What can hang from each mark
Z_88: Z_260 Z_824
Z_72: Z_137
Z_260: Z_88 Z_293 Z_294 Z_713
Z_713: Z_137 Z_824
Z_294: Z_824
Z_29: Z_137
Z_824: Z_88 Z_293 Z_294 Z_713
Z_137: Z_72

Each row was made from one small tree. The marks that hang from a mark follow it in brackets, in the order of their numbers. Every link used is in the known rows. Write each row's tree.
Known rows
Z_88{Z_260{Z_293} Z_824{Z_294 Z_713{Z_137{Z_72}}}}: [-13.5  -6.2 -27.7 -22.3  -3.3   4.6  17.5   8.5  -3.5  -0.8  12.5  -9.4
  -6.9 -44.7   9.0   0.1 -36.0  -9.2  -2.3   7.9 -10.7  -1.7  34.3]
Z_260{Z_88 Z_294{Z_824{Z_713{Z_137}}}}: [ 10.9 -20.0  12.9  -5.0  -3.6   6.5   5.7  -3.4  -0.9  -2.6  -7.4  20.2
  -2.3  11.6  -2.5   0.9  27.5   4.5   3.1   0.2  15.5   4.9  21.2]
Z_137{Z_72}: [  0.6  17.2   1.5  23.6   3.7   9.4  -8.5 -14.4   4.8   5.3  -8.7   8.2
  -0.3  11.5 -11.7  23.2  -0.2  -4.6   0.5  -3.8   3.0   6.8 -20.8]
Z_260{Z_88 Z_293}: [ 12.4  -4.9  32.0   9.1   0.3  16.4  -3.9 -13.9  -6.2  -1.9  -6.2  38.8
  -9.9  17.8 -22.2  16.4  -8.4   1.2  -4.5  -2.5   3.2  -6.4   3.5]
Z_294{Z_824{Z_88 Z_293 Z_713}}: [ 10.1   7.8   4.3  15.0   2.9 -10.5 -16.2   9.2   1.4  -3.8   2.5 -25.5
  18.2  21.1   5.5 -12.5  17.2   2.9   1.5  -3.4   5.9   3.8 -27.6]
Z_260{Z_88{Z_824{Z_294}} Z_293 Z_713{Z_137{Z_72}}}: [ -1.8  -5.3   5.2 -33.7   2.0  11.1  11.1  -3.2  -2.5   6.9  26.8  28.6
 -10.2 -45.9   2.8  11.6 -29.4  -4.8   3.7  15.4 -10.2   2.2  57.1]
Z_260{Z_293}: [ 10.3  -1.0  24.0  15.7  -8.4   8.2  -2.2 -16.0   2.6   1.8 -13.0  20.8
  -8.1   6.6 -25.0   8.2 -12.0   0.0  -5.8 -13.7   7.4  -1.4 -17.7]
Z_294{Z_824{Z_88{Z_260} Z_293 Z_713{Z_137}}}: [ -4.8  -2.7 -16.9   7.7   0.9 -10.9  -2.5  13.7  -7.9  -9.0 -20.7 -32.2
   8.2   4.2  17.5 -15.8  23.1   2.1  -0.2   8.8   3.3   1.0 -32.2]
Z_294{Z_824}: [ 18.9   0.0  11.5  30.7  -7.0   6.2  -9.3 -22.1   5.4 -12.1 -24.5  16.2
   2.5  12.4 -23.9  -1.7  24.6   1.7   3.1  -3.6  19.5   4.8 -35.0]
Z_29{Z_137}: [ 13.1   9.5   6.9  33.7   8.2  13.1   0.0 -14.0  11.7   0.6 -19.9  18.6
   0.8  29.1 -28.9   7.9  32.6  -1.7   3.3  -3.8  18.8  -4.3 -52.0]
Z_260{Z_88 Z_293 Z_294{Z_824}}: [ 30.7 -26.2  40.4  -3.0  -7.4  20.7  11.3 -19.6  -0.2  -8.8  10.2  53.5
  -2.9   4.4 -30.9  -0.1  -9.6   5.9   0.0  -2.7   5.0  -3.4  21.4]
Z_294{Z_824{Z_88 Z_293}}: [ 12.3   7.6   8.5  22.5   2.5  -5.3 -10.3  -6.9   0.8  -6.6  -9.2 -11.8
  15.0  18.4  -2.4  -9.8  18.7   4.4   2.9  -4.2   5.0   4.2 -43.0]
Z_294{Z_824{Z_88 Z_293 Z_713{Z_137}}}: [ -2.2   2.3  -5.3   4.2   1.3 -16.4  -4.7  14.4  -1.0   0.9 -16.6 -39.9
  15.2   8.3  22.9 -13.9  29.0   3.4   2.2  -3.3   8.9  11.9 -34.8]
Z_824{Z_88{Z_260{Z_293}} Z_294 Z_713{Z_137{Z_72}}}: [-23.0   4.1 -17.6 -14.5   6.2  -3.5  16.2  26.9  -5.5   2.0  13.4 -27.8
   2.5  -6.7  25.6   7.4 -24.4  -4.9  -1.3   0.7 -14.0  -1.6  19.4]
Z_294{Z_824{Z_88 Z_713}}: [  9.5   7.9   1.0  20.6   4.2  -3.5 -19.0   1.7   5.8  -9.0 -10.8  -7.0
  11.4  30.1  -4.4  -4.8  26.8   0.2  -0.3  -4.1  16.7   2.6 -19.8]
Z_713{Z_137 Z_824{Z_88 Z_293 Z_294}}: [-25.0   8.7 -12.9   3.5  -5.6 -27.2  -6.5   3.4   0.1   5.2 -23.9 -42.1
   3.7  -0.3  36.6 -16.6  19.3   5.6   7.6 -15.6  -5.4  14.1 -35.6]
Z_294{Z_824{Z_88{Z_260} Z_293 Z_713{Z_137{Z_72}}}}: [-10.0   4.1 -24.6   1.0   6.1  -7.9   3.3  17.6  -5.6  -2.7  -5.6 -39.2
  14.3  -9.8  29.4  -4.7  12.9  -2.3   2.5  14.6  -6.1   7.8 -26.0]
Z_72{Z_137}: [  7.1  20.0  -0.1  18.5   9.0  12.3   1.3 -17.2  10.1  -9.1 -13.3  26.4
  -2.5  20.0 -25.7  11.2  25.7  -2.0  -3.9   3.4  10.6  -2.5 -59.8]
Z_824{Z_88{Z_260} Z_293 Z_294 Z_713{Z_137}}: [-24.4   9.9 -23.5  -0.7   3.4 -17.6   2.1  26.1 -11.1   1.1  -0.4 -42.3
   2.0  16.8  27.3  -7.0   1.1   1.7   0.8  -1.5  -9.9  -6.3  -9.6]
Z_88{Z_260 Z_824{Z_294}}: [ -2.5   5.2 -22.7  15.6  -2.4  10.2  -5.1 -20.8  -2.7 -15.9  -6.0  21.1
 -12.2   0.8 -24.4  -3.5 -11.6  -3.6  -1.4   6.5  -0.7 -14.8   4.3]
Z_88{Z_260 Z_824{Z_293 Z_294 Z_713{Z_137{Z_72}}}}: [-18.4   5.3 -40.1 -15.0   0.7  -4.6   8.3  11.6  -7.2   2.6  13.5 -32.4
   0.1 -32.9  20.7  -3.7 -20.7  -6.7   2.7  14.5 -15.3   0.3  16.4]

Which tree is each row?
[ -9.1  -4.3   7.5 -14.6  -8.7 -18.4  -9.6  -7.4   9.9  16.9 -12.8  -4.5
  -6.7 -14.8  18.1 -10.7  15.2   6.2   3.1 -13.3  -5.2   9.4  -4.6]
Z_260{Z_294 Z_713{Z_137 Z_824{Z_88 Z_293}}}
[ 12.3 -24.8  23.4 -34.1  -6.1  17.8  10.4 -20.0   1.3   8.1   8.7  58.0
 -21.6 -32.7 -21.6   7.9 -14.8   0.9  -5.2   5.8  -0.8  -6.3  60.6]
Z_260{Z_88{Z_824} Z_293 Z_294 Z_713{Z_137}}
[ -7.2   7.6 -12.1  -1.4   6.6 -14.0   0.6  19.0   0.6   6.4  -1.6 -47.6
  21.5  -5.8  32.0  -2.6  18.8  -0.7   4.2   3.0  -0.5  18.3 -26.0]
Z_294{Z_824{Z_88 Z_293 Z_713{Z_137{Z_72}}}}
[-19.3  19.1 -15.6  -2.6  11.0 -12.8  -2.2  22.8  -1.3  17.8  -0.7 -48.7
  12.1   7.5  33.0  12.8   5.2  -3.0  -0.2  -2.8  -7.5  13.4 -21.6]
Z_824{Z_88 Z_293 Z_713{Z_137{Z_72}}}
[-13.6  -9.0  -6.8 -19.8   3.6   6.7  20.1  14.5   0.3   9.9   9.1  -3.4
  -4.5  -7.3  10.2  13.9 -24.9  -4.0  -7.7  -3.0 -14.8  -3.5  28.4]
Z_824{Z_88{Z_260{Z_293 Z_294}} Z_713{Z_137{Z_72}}}
[-12.1  14.2  -4.5  12.3  -2.3 -22.0 -16.2  -2.3   2.3   1.5  -5.6 -28.7
   5.5  14.0  19.0 -16.0   5.8   4.8   6.4 -16.3  -7.4   6.0 -30.0]
Z_713{Z_824{Z_88 Z_293 Z_294}}
[ 16.7  -5.2  41.1  -0.5  -1.7  14.5  -8.5 -11.7  -2.8   3.1   7.6  51.6
 -14.1   3.4 -28.4  14.6 -12.1   1.3  -3.4   4.7   3.0  -8.5  24.5]
Z_260{Z_88 Z_293 Z_713}
[-21.5  13.6 -10.5  -3.2   4.8 -22.9   1.1  26.8  -5.0  10.5   3.9 -51.2
   8.5  20.7  31.3  -5.0   5.6   2.9   3.1 -12.2  -3.4   5.3 -14.9]
Z_824{Z_88 Z_293 Z_294 Z_713{Z_137}}
[ 30.1 -26.0  35.7  -9.1  -6.3  15.4   7.8  -4.6  -0.6  -5.0  20.9  40.3
  -0.7   4.7 -22.4  -3.5 -11.3   4.1  -1.3  -4.4   6.0  -3.8  36.3]
Z_260{Z_88 Z_293 Z_294{Z_824{Z_713}}}
[-25.8  20.1 -18.7  -9.7   9.1 -19.8   5.8  31.8  -3.3  15.5  18.8 -58.1
  14.9   8.6  41.0   6.4  -6.5  -1.4   5.3  -5.3 -12.5  11.9  -2.7]
Z_824{Z_88 Z_293 Z_294 Z_713{Z_137{Z_72}}}
[ 10.7 -15.2  21.5 -24.3  -4.5   4.2  19.9  -1.5  11.7   8.6  16.2  15.1
   3.5 -32.8   3.0   2.9 -10.0   1.4   2.8  -0.5  -2.2  11.0  25.2]
Z_260{Z_293 Z_294{Z_824{Z_88}} Z_713{Z_137{Z_72}}}
[ 23.4 -28.0  16.6  -2.0 -15.0  14.1  10.8  -7.2   2.4 -12.1  11.3  29.6
  -5.8  -7.6 -27.8 -12.0 -19.5   1.4  -4.8  -2.6   3.9 -11.1  23.7]
Z_88{Z_260{Z_293 Z_294{Z_824{Z_713}}}}
[  5.3   3.9 -17.0  14.7  -2.6   9.3  -9.7 -23.1  -5.0  -6.9 -15.5  13.9
  -9.5  -8.6 -21.5  -4.1  -8.2  -2.5  -5.6   9.8  -5.4 -12.8 -18.4]
Z_88{Z_260 Z_824{Z_293}}
[ 26.7 -15.1  38.0  -7.8  -8.9   7.2   3.9 -11.0  11.7  -1.9  20.9  38.7
   0.0  -5.6 -25.0  -6.7 -11.0   5.1  -1.1  -8.1   3.0  -3.2  23.8]
Z_260{Z_293 Z_294{Z_824{Z_88}} Z_713}
[  3.6   5.5 -10.8   5.2  -4.5   7.5 -10.2 -18.6   1.0 -11.7   8.5  34.5
 -17.4 -13.7 -28.4  -3.8 -15.7  -4.1   0.4  13.1   0.1 -17.7  24.1]
Z_88{Z_260{Z_713} Z_824{Z_294}}
[ -3.0   0.7  -1.4 -13.9   2.2   4.1  -4.6 -11.8  -3.4  -0.7   0.2  29.3
 -14.6 -15.0  -5.2   5.5   6.6  -0.9   4.8  13.5   5.1  -4.1  38.4]
Z_260{Z_88{Z_824{Z_294}} Z_713{Z_137}}
[ -6.1   8.7 -14.8   5.1   8.3  -6.9  -3.4  12.0   5.3   0.6 -15.0 -30.1
  15.0   3.1  22.0   5.5  27.0  -3.6   3.4   2.9   9.1  17.5 -17.9]
Z_294{Z_824{Z_88 Z_713{Z_137{Z_72}}}}
[ -2.5   2.5  -3.9   2.4   3.7  -0.8  -4.9   8.1  -2.8   3.8  14.3  -3.6
  -1.4  28.6  -4.1   1.5 -12.5   1.8  -6.5  -4.6 -12.4 -15.4   5.9]
Z_824{Z_88{Z_260{Z_294}} Z_293 Z_713}
[-12.6  15.4 -16.5  17.3   8.3  -4.6 -10.8  14.2  -4.6  -9.5   7.3  -9.3
  -1.4  37.0  -1.3   0.9  -1.6  -2.0  -2.3  -1.7  -2.2 -15.5   6.9]
Z_824{Z_88{Z_260} Z_294 Z_713}
[  8.2 -25.7   4.7 -25.9 -15.7  16.2  14.4 -23.1   4.0   1.6  -2.4  48.9
 -26.1 -47.2 -27.9  -2.2 -25.6  -1.9  -8.4   5.6  -3.2 -13.0  42.0]
Z_88{Z_260{Z_293 Z_294 Z_713{Z_137}} Z_824}
[-10.1   0.2 -13.4 -17.9   3.6  -6.2   0.9   8.7 -10.8   2.8  10.3 -15.8
  -0.7  -5.5  15.6  -4.5  -1.4   0.1   2.3   7.6  -4.0   0.2  26.5]
Z_260{Z_88{Z_824{Z_293 Z_294 Z_713{Z_137}}}}
